What can hang from each mark:
X: H W
M: G Q X Y
D: X Y
Y: H U W
U: X
Q: H U W
W: G Q

Every row comes from one small tree of marks. The marks that hang from a mark follow it in brackets, in alphabetical order. Every link used is in the known rows. Which tree was each row made from?
Known rows:
Y(H U(X) W): [  5.4 -51.3   1.3   6.4  -2.2  24.8  -5.8  -8.5  15.8   1.3  34.4 -12.8
  -7.9 -11.7   0.4   6.0   1.4  -8.4  29.0  27.9  -7.5  -5.2 -29.5  11.8
  14.5]
M(X Y): [ -4.9 -10.7  18.5 -18.3   8.5  28.4  -6.4  -0.7  10.6  17.2   0.6 -13.3
  -1.5  19.8  -8.7  -4.7   5.6   1.1  -8.8   0.9   7.8  -5.5   5.2  -0.2
   4.6]
W(Q): [ 5.5  2.0  1.9 -7.1 11.2 -1.2 -8.3  8.1  0.7  0.4 -1.5 -2.3  5.6 -7.5
 -3.6  2.0 -2.1  5.1  1.5  2.4 18.9  3.8 -8.7  1.6 -9.6]
M(G Q X): [ -1.7 -11.4  -6.5 -11.1   7.6   2.6  -0.3 -13.5  14.2  12.3  -6.2 -11.4
  11.1   9.7  -3.8  -0.8  -2.3  -0.5  -7.5   5.1  19.3  -1.3  -0.8   2.3
  -4.5]
M(G Q(W) X(H) Y): [-22.2 -21.0  -4.2 -20.7   6.7  27.3  -2.6  -3.8  35.3   9.8   8.5 -54.4
  13.7  16.5  11.4 -18.7  -4.2   3.0  -3.3   5.1  24.0 -14.1  -4.7   9.4
   9.6]
M(G Q(U) X Y(W)): [ -3.2 -33.8   1.9 -23.3  25.9  30.6   1.8   1.9  46.1  23.7   7.6 -36.8
  16.6   9.5 -10.8 -10.8  -1.7  -9.7  -0.1   3.3  28.8  -7.7 -17.2 -10.1
   8.8]
D(X): [-15.5 -16.5  -1.7  -2.9  -3.9   6.8  -7.1  -7.7   8.5  14.5   5.6  -7.4
   1.4  -4.2  -1.0   2.7  -4.2   3.7   0.4   3.4  -0.2   2.7  -8.1   0.8
   1.5]
M(G Q(U) X Y(H W)): [ -3.7 -29.8  -1.1 -18.0  13.4  30.6   1.6   4.8  58.0  12.0  20.2 -39.9
  13.6  12.6  -9.6 -12.2  -2.3  -9.9  10.3  14.6  38.9 -12.1 -23.9  -4.5
   9.6]
U(X(H)): [  3.6 -21.0   5.0   5.1   5.6   1.0  -0.7  -7.2   7.5  -9.5  12.0 -16.7
   2.8  -8.8   4.5  -0.6   0.9   5.3  17.2  14.6  -6.3   0.1  -9.0  15.1
   1.8]
M(G X Y(U)): [  0.0 -24.9   5.2 -21.6  -3.0  39.4  -5.6 -14.4  12.8  11.2  11.0 -25.9
  -4.4  35.8  -7.8  -9.7   6.0   0.6 -10.0  -1.3  -5.6 -11.1  13.9  -3.2
   9.9]
D(Y(W)): [ -7.7 -21.6   2.7 -11.7  -4.0  19.3   2.8  -2.4  14.0   5.5   6.2 -17.7
   6.6  -4.4  -2.7  -4.0  -0.5   1.5   1.4  12.9   8.1  -3.6  -8.2  -3.1
  10.7]
D(X(H W(G Q)) Y(U)): [ -6.2 -35.0 -11.8 -30.1 -14.4  27.8  -3.3 -13.1  15.4 -13.6  22.5 -39.0
  13.3  13.9  10.2  -2.6   0.1  15.8  18.9  34.9  23.4 -18.9  -6.5  11.5
  -4.3]
D(X(W(G Q)) Y(H U)): [ -4.5 -36.9 -11.6 -26.5 -23.8  31.3  -5.5 -10.9  18.6 -10.1  27.2 -29.0
   9.9  13.6   0.4   0.1  -0.2  14.5  18.3  43.4  29.0 -19.5 -11.8  10.3
  -0.3]
W(G): [  5.7  -5.0  -9.5   2.9  -8.7  -5.3   3.4 -10.0   1.4  -4.0  -2.5  -9.6
   4.9  16.8   3.0  -3.0  -3.1  -5.7   0.9  13.9  -2.3 -12.9   7.5   5.7
   5.3]
U(X(H W(G Q))): [ 19.3 -27.8 -10.1  -5.3  11.7   0.9   5.5  -5.1   6.4 -14.4  11.6 -22.7
  16.6   6.2   6.5  -2.9  -0.4   3.5  23.3  40.7  20.1 -10.8  -9.3  25.9
  -0.9]
U(X(H W)): [  7.2 -23.4  -2.6  -0.7   8.6   6.8  11.1  -3.1   5.0 -10.5  15.2 -12.0
   6.5  -2.4   7.3  -2.2   4.4   3.9  20.3  23.6   3.2  -2.0  -7.9  19.5
   3.3]
X(W): [ 2.9 -2.2 -8.6 -5.5  3.1  5.9 11.8  3.4 -2.9 -1.1  3.5  4.9  3.2  5.0
  2.8 -1.3  3.8 -1.4  3.0  9.8  8.9 -1.9  0.9  4.3  1.9]
X(H W(G Q)): [ 10.5  -3.5 -19.1  -9.4   5.6  -2.8   8.5   1.4   8.0 -20.0   7.7 -20.4
  13.5  18.7  12.5  -6.7  -1.7  -0.2  16.5  30.6  28.4 -15.2  -2.5  18.9
  -5.4]
W(G Q(H U)): [  7.2 -23.0 -16.3  -8.1   0.7 -19.3  -7.1  11.3  29.7  -9.1  16.9 -29.1
  13.2  -0.4  -6.3  -6.2  -4.3  10.2  16.9   5.2  20.9 -12.8 -15.4  -9.2
 -12.7]
Y(U W): [  0.2 -29.8  -3.6  -2.6   4.5  19.6  -2.7  -5.0   4.8   7.6  18.5  -6.5
  -8.0  -2.8   5.7   3.0   1.2 -11.3  12.4   3.4  -7.3  -4.9 -14.9  -1.0
   9.3]
Y(W(G Q(H))): [  1.6 -34.6 -22.2  -1.6   1.8  -8.5  -5.5   4.6  22.6   0.5  16.9 -26.8
   8.6   4.5   0.6  -7.7  -9.0  -0.9  14.1  22.1  18.5 -13.2 -16.2   2.2
  -0.5]
U(X): [  6.6 -25.0   9.2   3.5   7.4   3.9  -2.4  -6.3  -1.3   5.6   4.4  -3.8
   2.4 -12.5  -5.4   4.9   1.0   3.7   6.3   9.9  -8.5   4.5  -7.5   7.1
   4.9]

Which tree is each row?
[  5.7 -39.1  -6.3  -8.2  14.0  -2.0  -0.5  12.1   7.6  -0.8  18.5  -9.4
   8.6 -15.8  -8.2  -1.7   1.7  17.6  15.9  19.4  18.2   4.3 -17.0   7.0
  -9.0] : U(X(W(Q(H))))
[ -1.4 -13.9  -9.7 -13.6  11.9  -2.6   2.2  -8.4  39.9  -2.4   9.1 -32.4
  16.9   4.4   1.8  -7.0  -1.1   1.6  12.4   0.6  27.7  -4.4 -14.6  -0.9
 -10.8] : M(G Q(U) X(H))
[ 16.8 -35.1 -11.9  -3.3   4.7  -0.3  14.1  -7.8  23.9 -13.8  20.8 -29.1
  16.1   4.7   5.8  -5.3   2.9  -2.1  31.6  30.1   6.1 -14.6 -12.8  13.6
   5.4] : Q(U(X(H W(G))))
[  0.0 -14.5 -14.8 -12.2   7.4  -6.3   2.0  17.7   8.3  -7.0  14.2  -7.2
   5.9  -3.1  -2.2  -4.5   0.4  14.1   9.1   9.3  26.7  -1.2  -9.6   0.4
 -14.1] : X(W(Q(H)))
[ -0.9 -34.7 -12.8  -9.0  17.1  -5.9  -8.2  20.3  38.0   5.4  26.8 -26.6
   8.7 -20.8  -7.3  -5.5  -4.4   4.5  22.5  -1.5  25.8  -0.6 -35.9 -13.0
  -9.1] : Y(W(Q(H U)))
[ 16.2 -47.7   6.0  -7.5  16.8  25.9  -6.5  10.4  44.1   2.7  26.7 -44.1
  14.7   0.3 -12.0  -7.1  -4.2  -6.1  27.5  36.1  26.7 -15.7 -32.2   7.2
  13.4] : M(Y(H W(G Q(U(X)))))
[-12.7 -39.8 -26.3  -2.8 -15.3 -12.3  -3.2   3.2  36.5   3.1  27.2 -46.8
  10.4  -1.1   7.8 -14.6  -6.1   4.4  18.2   1.0   1.2 -18.9 -18.4  -7.7
   7.9] : Q(H U W(G))
[ 15.9  -9.8  -8.1  -9.1   8.8  -9.5  -5.6   4.4  18.4  -2.3   4.4 -20.1
  15.4   0.4  -5.5  -0.9  -3.7  -0.4  12.8   8.2  20.4  -9.3 -13.5  -4.4
  -6.9] : W(G Q(U))
[  4.0 -17.8 -16.1  -3.6  -5.1 -17.1  -7.3   4.8  12.4  -9.5   9.2 -20.4
   7.4   8.1  -2.2  -6.1  -6.5   9.9   7.3  13.4  16.2 -12.0  -3.4   0.8
 -10.1] : W(G Q(H))
[-20.5 -18.9  -6.3 -20.9 -12.3  22.2   7.0  -7.2  18.6  -7.2  15.4 -25.9
  11.2   4.1   7.5  -7.3   1.5  16.9   9.4  22.3  17.4  -5.5  -3.2   7.6
   0.6] : D(X(H W) Y)
[ 12.7 -29.9 -11.8   1.6  -0.4   2.1  14.1 -12.8   6.0 -14.8  12.9 -20.7
  11.2  13.9  10.6  -4.3   2.0  -2.1  21.1  38.7   0.5 -14.2  -0.5  25.1
   8.3] : U(X(H W(G)))
[ -0.8 -54.8   8.3 -11.0  -2.3  33.1  -3.0 -14.2  16.3  -7.2  28.6 -33.5
   1.6 -11.6   5.3   0.4   3.7   5.9  24.8  22.4  -7.9  -7.5 -18.9   9.0
  11.8] : D(Y(U(X(H)) W))
[-13.9 -34.5   1.3 -21.2   2.2  23.9  -6.5   5.1  50.6  13.0  18.9 -50.6
  15.6   8.7   3.6  -9.8  -3.1  -4.5  14.6  17.2  35.5 -25.9 -25.9   2.6
  10.7] : M(Q(U W(G)) X Y(H))
[-10.9 -50.3 -10.1 -22.7  -8.7  30.6 -13.0 -16.8  28.2  -1.7  26.2 -49.3
  11.2   5.1   9.8  -2.9  -6.6   6.1  21.9  33.1  17.2 -18.5 -20.4   8.5
   2.9] : D(X(H) Y(U W(G Q)))
[ 15.6 -44.6  -0.3 -23.7  -2.8  24.0   1.0 -11.8   6.6 -22.8  21.1 -33.4
  14.3   5.8   6.1  -0.2   5.4  16.3  24.4  41.3  15.2 -17.6  -6.3  18.0
   0.0] : D(Y(U(X(H W(G Q)))))
[  1.5 -43.2   0.5   0.2   4.7  -8.8  -4.2   6.6  26.4  -0.1  24.7 -20.7
   5.6 -22.1 -11.5  -1.8   1.8  14.0  21.1  -1.5  -4.5   1.0 -21.6  -9.8
  -3.1] : Q(H U(X))
[-17.8 -34.1 -26.9   1.1 -20.8 -10.1  -2.8  -2.9  19.2   1.5  19.5 -37.6
   5.4   7.0  12.3 -13.9  -7.8   4.6   8.2   9.1  -4.2 -19.3  -6.8   2.4
  11.4] : Q(H W(G))
[-15.1 -30.0 -17.0 -15.8   3.7   1.9  -5.5   9.4  16.7   7.3  20.3 -14.8
   7.7  -7.6  -3.1  -3.4  -3.6  18.9  10.0  12.3  26.7   1.8 -17.4   1.6
 -13.2] : D(X(W(Q(H))))
[ -9.7 -13.5 -12.6 -14.9  10.4  10.1  -1.8   3.5  14.9  -1.5  14.8 -17.0
  11.3  -2.3   8.1  -2.2  -2.6   9.1  16.6  19.8  31.5   1.1 -16.6  13.8
 -10.7] : D(X(H W(Q)))
[ 12.3 -52.9 -16.5  -3.2  -1.1  -8.5  11.2   0.1  25.6  -5.3  26.1 -25.4
  12.9   0.0  -4.9  -6.1   2.0   6.7  24.5  22.6   1.8 -13.8 -13.2   1.2
   4.3] : Q(H U(X(W(G))))
[ -0.2 -19.7   1.9  -9.0  15.5  21.4   6.1   6.3  18.0   5.4  -4.2 -23.7
  11.5  10.9   3.4  -4.1  -7.6 -13.5  -2.2  20.0  20.8 -19.9  -3.8   2.9
  12.7] : M(Q Y(W(G)))
[-22.4 -22.5  -3.7 -13.0  10.7   6.6  -8.1  -5.1  24.2  12.3   9.6 -31.0
   9.6 -10.4  19.9  -2.5  -2.7   1.4  13.5   5.5  24.9  -6.2 -24.3  12.1
  -2.6] : M(Q(W) X(H))
[  4.2 -32.4 -16.3   5.3 -17.2  15.4   0.0 -12.3  18.2  -9.1  28.1 -19.7
  -5.3  17.6  10.4   0.0  -2.7 -17.7  23.9  31.0  -0.4 -22.0 -15.3  10.1
  15.4] : Y(H U W(G))
